Each row comes from the steps of one path. Every step used is in the known rows, and no mark comes twice. Write the path behind each row, first mark first.
Known rows
gego, subun, ranel, kegiz: [  5  -7   3 -10 -10   2   6  -5  -8 -10   7 -11   6 -16  -9  16  11  -6
 -10   7  -5 -10   6  15]
kegiz, gokab: [ -4   6   5 -13   5   5  -6  -3   4  -2  -4  -3  -4   0  -8  10   0   6
  -5  10   0  -1  -2   1]
zigir, giga, malam, kegiz, gokab, subun: [ -9 -12  13 -22  18   4 -26 -14  -5 -13 -12  14 -19   7   1   3  -9 -11
  -7  11  -6   5   5  -2]
galur, kegiz: [ 10  -4   2  -8   4  -5   2  -5 -10   3   8  -8  -5  -2  -4   5   1   3
  -1   9  -6   4  -6   5]
vobu, gego, subun, ranel, kegiz, zigir, giga: [ -6   2   7 -29  -3  14  -9 -11  -5 -10  11  -7  -8 -16  -5  14   1   3
 -13  12  -8  -8  15   0]
vobu, funo: [ -1   3  -1  -9   3   2  -4 -11   3  -2  -1  -5 -11   0   9   4   4  -8
  -7  -6  -2   4   1  -3]
funo, vobu, gego: [ -4  16 -11 -10   0 -12  -1  -4   7   2  -1  -2  -6  -7   6   6   7   2
  -2 -14  -9   6   3  -1]
galur, kegiz, zigir: [  5  -4   4 -21  13  -5  -3  -6  -8  10  10  -5 -11   4 -13   5  -2  19
  -8  13  -8  -5  -6   6]
zigir, giga, malam, kegiz, gokab: [ -6   2  22 -16  19  -5 -20 -14  -7  -7  -7  10  -8  -3   3   0  -9 -11
 -10  11  -7   8   2  -4]
gego, vobu: [  8   4   3  -5 -11  -2  -2  -2  11   8  -3  -7   2  -8   6   4   3  -4
   1  -4  -1  -1   4   2]
funo, vobu, gego, subun, galur: [  1   6  -8 -13 -11   3   2  -5   8   2  -3  -8  -6  -9  -1   8  17  -5
   4 -10 -11  -1  18  20]
funo, vobu: [  2   1  -4  -5  -2 -12  -6   0   9   1  -1   1   5  -3   6   8   6   2
  -2 -11  -3   5  -4   2]
galur, kegiz, zigir, giga, malam: [  1 -13  20 -23  14  -2 -14 -18 -16  -7   5   6 -18  -5   5  -2 -16   1
  -3  13   0   6  -1 -10]
giga, malam, kegiz, gokab: [ -4   4  15 -13  22 -15 -11 -12  -7  -1  -9   8  -8   0  -4   0  -3  -7
 -10   7  -9   3  -2   5]
giga, malam, kegiz: [ -1  -2  12   0  19 -22  -6 -11 -13   1  -6  12  -6   0   4 -11  -3 -14
  -5  -4 -10   4   1   5]
vobu, gego, subun: [  2  13 -10  -9  -8  13  12   0   1   0  -2 -12 -17 -10  -1  15   7  -3
   1  -4  -3   5  13  -1]
kegiz, gokab, subun, gego, vobu: [  5  -4  -3 -33  -2   9 -17  -1  14   3 -10  -5  -4  -1  -2   7  11  -7
  -2   2  -8  -6   9  16]
zigir, giga, malam, kegiz, gokab, subun, ranel: [-14 -14  13 -23  18  -5 -32  -8  -9 -18 -10   7  -6   1  -3  -7 -11 -15
  -6   9 -13  -2  18  10]
gokab, subun, funo, vobu: [  9 -20 -14 -16  -1  -7  -9  -4  15  -2  -3   4   1   7   8   3  10  -7
  -4 -15  -8   7   4  16]
malam, giga, zigir: [ -4   3   4   0  31  -7 -12   1  -7   4  -5   5  -6  -5   7   0  -7 -11
   6   0  -6  -9   8 -15]
malam, giga: [ -4   9   5   3  16  -3  -6  -4   2   5  -7   3  -2   2   7  -1   1 -12
   3   3  -3  -5   0  -9]
kegiz, galur: [ -2   5   5 -16  -4   1   2  -5   6  -7  -3   0  -7   1   0  -5   3   6
  -5  10  -4  -3  -3  11]
gego, subun, galur, kegiz, gokab: [ 10  -4   7 -25  -1  11  -1  -9  -3   1   0 -15  -9  -4 -17  17  10   4
  -2  19  -8  -2   4  22]
kegiz, zigir, giga: [ -6  -4  11 -16   5  12 -18  -5   2  -2   5   5  -5   1   1   1 -10   8
  -5   9   0  -1   5 -11]
zigir, giga: [ -1  -3   9  -4  -3  13 -13  -3   1  -8   3   3   1  -4   9  -1  -7  -6
   1   5   3   6   5 -12]

Which path is each row?
[  2  -4  12 -43  13   3 -34 -23   5  -4 -13   2 -19  -4  16   2   5 -30
 -13  -3 -14   7  13   6]
zigir, giga, malam, kegiz, gokab, subun, gego, vobu, funo
[  1 -12  -1 -25   9   8 -10  -7  -4  -6  -3  -5 -19   8 -12  16  -1   8
  -5  18  -5   0  -5   7]
galur, kegiz, gokab, subun
[  4   7 -15 -15   0 -14   1  -7  12   3   2  -3  -1  -5  10  -1  12  -6
  -5 -18 -14  10   9  10]
subun, funo, vobu, gego
[ -1   1 -16 -30   4  -4  -8  -9  15  -3  -5  -2 -12   2   3   9  11  -2
  -8 -10 -14   7   9  13]
kegiz, gokab, subun, funo, vobu, gego
[  1  -3 -20 -20   1  -8  -4  -7  12  -1  -1   0 -10   2   9   1  11  -6
  -4 -18 -14   8  11  12]
gokab, subun, funo, vobu, gego
[-10 -18  17 -22  13   4 -29 -18  -5 -12 -12  15 -12   7  -2  -8  -3 -15
  -2  11 -10  -5  14  17]
zigir, giga, malam, kegiz, gokab, subun, galur
[ -4 -11   2 -22   2  11  -7 -12  -1 -13  -3   3 -13   4 -11  23   4   6
 -11  16   0 -10  -9   6]
ranel, kegiz, gokab, subun
[ -4 -17   0 -13  -2  -3  -6  -8  -9 -15   4   0   3  -3  -9   6   6  -4
  -9   8  -7 -16   3  16]
gokab, subun, ranel, kegiz
[ -7  -8  -3 -19   5  12 -12  -3   5  -8  -9   2 -15  10  -9  13  -1   5
  -4  10  -1  -3   0   3]
kegiz, gokab, subun
[ -5  -1  14 -15  15   1 -23  -6  -2   4   5   9  -3   4  -1  -4  -6   3
 -11   7 -10  -1   5  -4]
malam, kegiz, zigir, giga
[  6   8  -1 -33  -1   1  -2 -11   3   3   0 -17 -13 -10 -12  22  15   5
  -4   8 -15   3   6  21]
funo, vobu, gego, subun, galur, kegiz, gokab
[  9   6  -2 -25  -3   1 -11  -9  11   7  -4 -10  -3  -8  13   1  14 -19
  -7 -12  -9   2   9   9]
subun, gego, vobu, funo
[ 11  -3  -2 -46   4   7 -18 -15   8   4  -5 -16 -18  -2   3  14  14 -12
 -11   3 -14   2   5  16]
galur, kegiz, gokab, subun, gego, vobu, funo
[ -8 -14   2 -18   2  11 -15  -7   4  -6  -9   3  -8  11 -12   1   5   1
   2  10  -6 -13  10  23]
kegiz, gokab, subun, galur
[  0 -12  -2 -35   7  12 -12  -7  -2  -9  -3   4  -5   4 -11  12  14  -3
 -10  12  -7 -11  -3  19]
ranel, kegiz, gokab, subun, gego
[ -5  -2  13 -13  26 -20 -11 -12 -10   8  -3  13 -12   6  -5  -8  -5   3
 -11   1 -12  -5   0   6]
giga, malam, kegiz, zigir
[ -4 -13  -1 -27   9  -1 -16  -1  -7  -9  -1 -11  -5   3 -16   5  -1   2
  -4  15 -13  -7   9  19]
galur, kegiz, gokab, subun, ranel
[ -5 -17   6 -21  -1  10 -11 -16   0 -10  -3   4  -6   6 -14  10  10   1
  -6  15  -5 -18   2  25]
ranel, kegiz, gokab, subun, galur
[  3  14 -13 -13  -9   3   7   0   8   2  -3 -11 -13 -12   4  21  12  -1
  -1 -13  -6   9   9   0]
funo, vobu, gego, subun
[ 17 -10 -11 -14  -9  -2   2  -1  16   3   0  -7   4  -5   8  12  15  -9
  -5 -15  -6  12   7  16]
gego, subun, funo, vobu
[  2   2  10 -20  -8   0   8 -16   0 -12   5   1  -5  -6  -3   6   9   6
 -14  16  -4  -9 -13  14]
ranel, kegiz, galur
[ -4   1  10 -19   2  -3  -6  -9  -4 -12   4  -6   8 -10 -14  13   6   3
 -15  16  -6 -13  -2  14]
subun, ranel, kegiz, gokab
[  2  -2 -12 -32   2  -5  -4 -17  11  -7   1   0 -11  -3   1  18  16  -2
 -15  -5 -13   2   1  15]
ranel, kegiz, gokab, subun, funo, vobu, gego
[ -1   4 -13 -28  14 -14 -13 -10  12   3  -5   2 -10   5   1   5  14  -7
 -13 -12 -23   8   9  19]
malam, kegiz, gokab, subun, funo, vobu, gego
[ 13  -7  -1 -40   1   5 -15  -4   6   6  -5 -11  -8  -2  -5  10  11  -5
  -3   9 -12  -3   5  20]
galur, kegiz, gokab, subun, gego, vobu
[ -2  -4  19  -3  16 -12 -16 -14 -13  -6  -4  15  -5  -3  11 -11  -9 -19
  -5   0  -7   9   5  -5]
zigir, giga, malam, kegiz
[  9  -7   2 -36  -5   8 -13  -9   9   0  -5  -4  -3  -6  -4  16  16  -7
  -9   7  -8 -11   1  18]
ranel, kegiz, gokab, subun, gego, vobu
[  4  -3  10 -22   6   0  -7 -10  -4   1   2  -9  -3   0 -15   5   6   6
  -3  19  -9  -5  -1  21]
subun, galur, kegiz, gokab
[  3  -7  13 -23   8   8 -16  -9  -7   0  12  -2  -9   0  -2   4  -9  11
  -6  16  -4   2   0  -7]
galur, kegiz, zigir, giga
[  6  -3   1 -42  -2   9 -16 -20  10  -3  -5  -8 -13  -6   4  20  19 -14
 -17   2  -9  -6   1  14]
ranel, kegiz, gokab, subun, gego, vobu, funo
